Known rows, with every way that one mark hangs from another
E(F): [ -9   0   5   5   8  -2  -1  -9 -13  -9  -6   2   0   1  -8  -2  -5  15
   6 -18 -12  -6  -4 -11   0]
A(H): [  0   4   3   4   7  -4  -4  -8 -14  -8  -7  -7  -3 -24  -8   6  -3  -3
   7  -6 -11   2  -3  -1   1]
N(Q Y): [ -4   9   8   5 -11  -2  -7 -19   0  -8  -1  -9  -7 -11 -10   3   2  -9
  10 -24 -10   2  -3  -1   1]
A(P(D N(Q))): [  6   7  -6   2   4  -3   3 -10   9 -10  -6   4  -5  -3 -15  -1  -5 -14
   0 -20 -20  -1  -6  -2   1]
D(P(A) Q Y): [  4   6   6  18   7  -4  -2 -16  -5 -12  -9  -8  -7  11   3 -15  -5 -34
  12 -33 -14  -4  -4   3   0]
X(P(A N) Y): [  4  17  -1  26   7 -16   6  -5  40  -6  -1   6   7  29 -13  -7  -4  -7
   9 -14 -10  -5  -3  -6   0]
A(H(F) P(D)): [ -3   1  -7   4  13   6   2 -17 -16 -15 -15   2  -2 -35 -18   8  -2   2
   0  -3 -16  -7 -10   6   2]
X(P(N)): [  0   8   1  14  13  -7  -1  -6  22  -4  -6   8   3   8 -11  -3  -6  -2
   1 -14 -16  -3 -10  -1   0]
X(P(A D)): [ -1   7  -2  23   1  -2   2 -15  28 -11 -14   6   4  14  -7 -12  -8   7
   3   4 -17   3  -6 -10   0]
P(A(H) N(Q Y)): [  3  16   1   8   1  -4  -4 -20   3 -18   0 -10  -2   8 -17   3  -4 -15
  14 -35  -6  -3   1  -3   0]
D(P): [  1   4   7  10   9  -7  -2  -6  -4  -3 -11  -1  -2 -13  -7  -2  -4 -14
   5 -19 -17   2  -3   7   1]
H(F): [ -5   2   2   6   6   4  -1 -10  -7  -7  -8   5   2   2 -11   2  -3  17
   3 -21 -10  -4 -10  -2   0]
X(P(D(Q Y) N)): [  4   5  -2  26  11  -4  -6 -18  23 -16 -10   2  -4   7  -6 -18  -6 -13
   1 -10 -18  -4 -18  -1   0]
N(P): [ -1   8   6   2   5   1   2 -11   2  -2  -5  -4   1 -14 -10   0  -4 -14
   4  -1 -16   6 -11   2   1]
X(P(D) Y): [  0   7   0  26   1 -12   1 -11  34  -6  -9   2   1 -12 -11  -7   1  -2
   3  15 -16   4  -9  -3   1]
P(N): [  4   8   1  10   6  -8   1  -1   7  -5  -3   5   1  16 -11  -3  -9   6
   3 -21 -13   0  -5  -4   1]
N(P Q Y): [ -4  13  11  -1  -5   3  -4 -25   4  -6   0 -13  -5 -26 -14   4   4 -27
   9 -16 -14   5  -9   6   1]
N(Q): [ -1   4   4  -2  -3  -2  -6 -11  -2  -5  -3  -5  -5  -6  -4   2   0  -7
   7 -24 -12   2  -4  -7   0]
P(N(Q)): [  4   8   1   0   4  -4  -4  -7   6  -8   0   0  -2  10 -11   0  -4  -6
   5 -33 -13   0  -6  -7   0]
F(E): [ -5   3   2  -1  -6  -5  -5  -8   7   0 -11   5  -5   0  -1   6  -6   4
   1 -15 -10  -7   0   0   2]
X(P(A(H) N) Y): [  5  15  -2  22  14 -14   3  -8  29 -11  -3  -1   5   6 -15   0  -2 -15
  11 -11  -9  -6  -2  -4   0]
D(P(A) Q): [  3   6   6  10  10   1  -5  -9   0 -12 -10  -5  -2  10   3  -9  -5 -20
   9 -35 -18  -4   2   3  -1]
C(Y): [ -1  12   5   4  -9 -10  -2  -7  -7  -3 -12  -2  -2   4 -14   0  -6   5
   7 -17 -10   2  -4  -5   2]
D(P(A(H) N) Q): [  9   9   0   9  23  -1  -7  -9  -4 -19 -10  -7  -1   2  -6  -4  -6 -27
   9 -43 -16  -9   1   6  -1]
N(P(A D) Q): [  3  10  -1   3  -3   6   2 -23  17 -12  -7  -6   2   4 -10  -8  -4 -16
   6  -6 -17  10  -9  -8   0]
A(H P(N)): [  4   9  -3   0  17  -7   4  -4 -11  -8  -4   1  -3 -19 -15  10  -6 -18
   4 -15 -15  -6  -2   5   1]

Rows
[ -1   1  -6  12  11   1   6 -23 -20 -15 -14  -1  -7 -33 -18   1  -2 -11
   3   0 -11  -5 -15   7   2]  A(H(F) P(D(Y)))
[  0  14   3   1   0  -7   2 -14   3  -8   2  -2  -7  -7 -17   7  -1 -24
   6 -33 -15  -6  -2   6   1]  A(P(N(Q Y)))
[  7   6  -8  -1  11  -2  -1 -14  -3 -16  -8  -3  -6 -27 -18   6  -3 -22
   2 -16 -18  -2  -5   1   1]  A(H P(D N(Q)))
[ -1   4  -6  22   4   3   4 -26  -9 -20 -14  -2   0   4 -14 -10  -7   7
   8  -6  -5  -1 -13  -5   0]  P(A(H(F)) D(Y))
[  4   9   0  17   0   5   2 -24   9 -16  -8  -8  -3   7  -3 -20  -8 -25
   7  -2 -15   6 -15  -3   0]  N(P(A D(Q Y)))
[  4   9  -2  -5   8  -5   3  -7   0  -6   0   2  -5   0 -12   6  -3 -22
   4 -31 -17  -6  -3   0   0]  A(P(N(Q)))
[  5  14  -1  24  -3   0  -4 -16  18 -21  -6  -2   0  30 -10 -15 -10   5
   5 -24 -15  -2  -2  -2   1]  P(A D(Q) N(Y))
[  4   5  -3  16  -2   4  -4 -12   8 -17 -10  -2  -1  20   1 -14  -9   6
   4 -13 -17   2  -2 -10   0]  P(A D(Q))
[  1  13   2  -2   7  -6  -2 -18  -9 -13   0  -9  -9 -30 -20  13   1 -31
   9 -29 -13  -8  -1   9   1]  A(H P(N(Q Y)))
[  1  14   2   7  10  -9   3 -12  -9 -10  -2  -4  -5 -25 -21  10  -4 -20
   7 -16 -13  -8   0  12   2]  A(H P(N(Y)))
[ -1   1   1  24   4  -1  -7 -21  14 -13 -13  -3  -7 -10  -1 -16  -2 -15
   3   0 -18   0 -17  -1   0]  X(P(D(Q Y)))
[  3  12   1  12   7 -14  -3 -10  34  -6   1   0   0   0 -13   1   5 -20
   8 -22 -12  -5  -9  -4   0]  X(P(N(Q)) Y)
[ -2   2   1  27   1  -8   1 -20  18  -8 -13   2  -4  -7  -8 -14  -5  -7
   3  13 -15   5 -17  -3   1]  X(P(D(Y)))
[  5  11  -3  28   7 -15   2  -7  42  -8  -7   6   3   3 -17  -9  -2  -1
   1   5 -16   1 -10  -3   1]  X(P(D N) Y)
[  2   3   8  14  10  -6  -6 -14 -11  -9  -9  -9 -10 -13   2 -10  -1 -35
   8 -27 -16  -2  -9   9   0]  D(P Q Y)
[  4  10  -5  34   5 -10   7 -18  32 -13 -10   8   3  33 -12 -21 -13  -4
   5  -3 -13   0 -13  -8   0]  X(P(A D(Y) N))
[  2  10  -4  27   5 -11   2 -16  29 -14 -10  -4   3 -11 -12  -4   0  -8
   9  13 -12   2  -3  -6   0]  X(P(A(H) D) Y)
[ -3  13   6  21   6  -8  -2 -14  24  -6  -5   3   1   3 -17  -2  -4  -3
   4 -15 -14  -5  -8   5   1]  X(P(N(Y)))
[  2  11  -3  30  -2 -12   5 -12  39  -9  -9   2   4  11 -10 -11  -2   1
   7   9 -13   3  -4 -10   0]  X(P(A D) Y)
[  7  11  -1   3  16  -4  -4 -14   0 -16  -8  -7  -1   0 -12   1  -4 -32
  11 -45 -13  -4   0   1  -1]  D(P(A(H) N(Q)))
[ -1   5   2  17  16   0   3 -23 -18 -15 -14  -5  -1  -8 -12  -4  -3 -21
  12 -30  -6  -7 -10   7   0]  D(P(A(H(F))) Y)
[ -4   2  -2  -2  16   5   2 -13 -24 -10 -10   1  -3 -34 -15  14   0  -6
   4 -16 -13 -12  -7   7   1]  A(H(F) P)
[  7   7  -8   8  14  -6   4  -8  -3 -13 -10   2  -3 -21 -19   3  -8 -10
   0  -2 -18  -2  -5   4   2]  A(H P(D N))
[ -1  12   2  23   1 -13   5  -9  31  -4  -3   1   4  12  -6  -4   0  -8
  11  -3 -11  -1  -1  -8   0]  X(P(A) Y)
[  3  10   0  11  -6   2   6 -29  12 -13  -6  -9  -3   6  -9 -15  -5 -29
  10  -3 -12   9 -14  -8   0]  N(P(A D(Y)) Q)
[  4  10   1  20  -1  -1  -8 -14  13 -18  -6  -3  -3   8 -13 -11  -6   4
   1 -19 -16  -1  -7   3   1]  P(D(Q) N(Y))
[  8  10   3  20  14  -7   0 -12   3 -14  -7  -3  -4  28  -2 -18  -9 -32
  10 -42 -14  -7  -6   4  -1]  D(P(A N) Q Y)
[  2  11  -1  13   0   4   7 -16  16 -10  -9  -1   5   8 -11 -11 -10  -4
   4   7 -17  10  -8  -6   0]  N(P(A D))
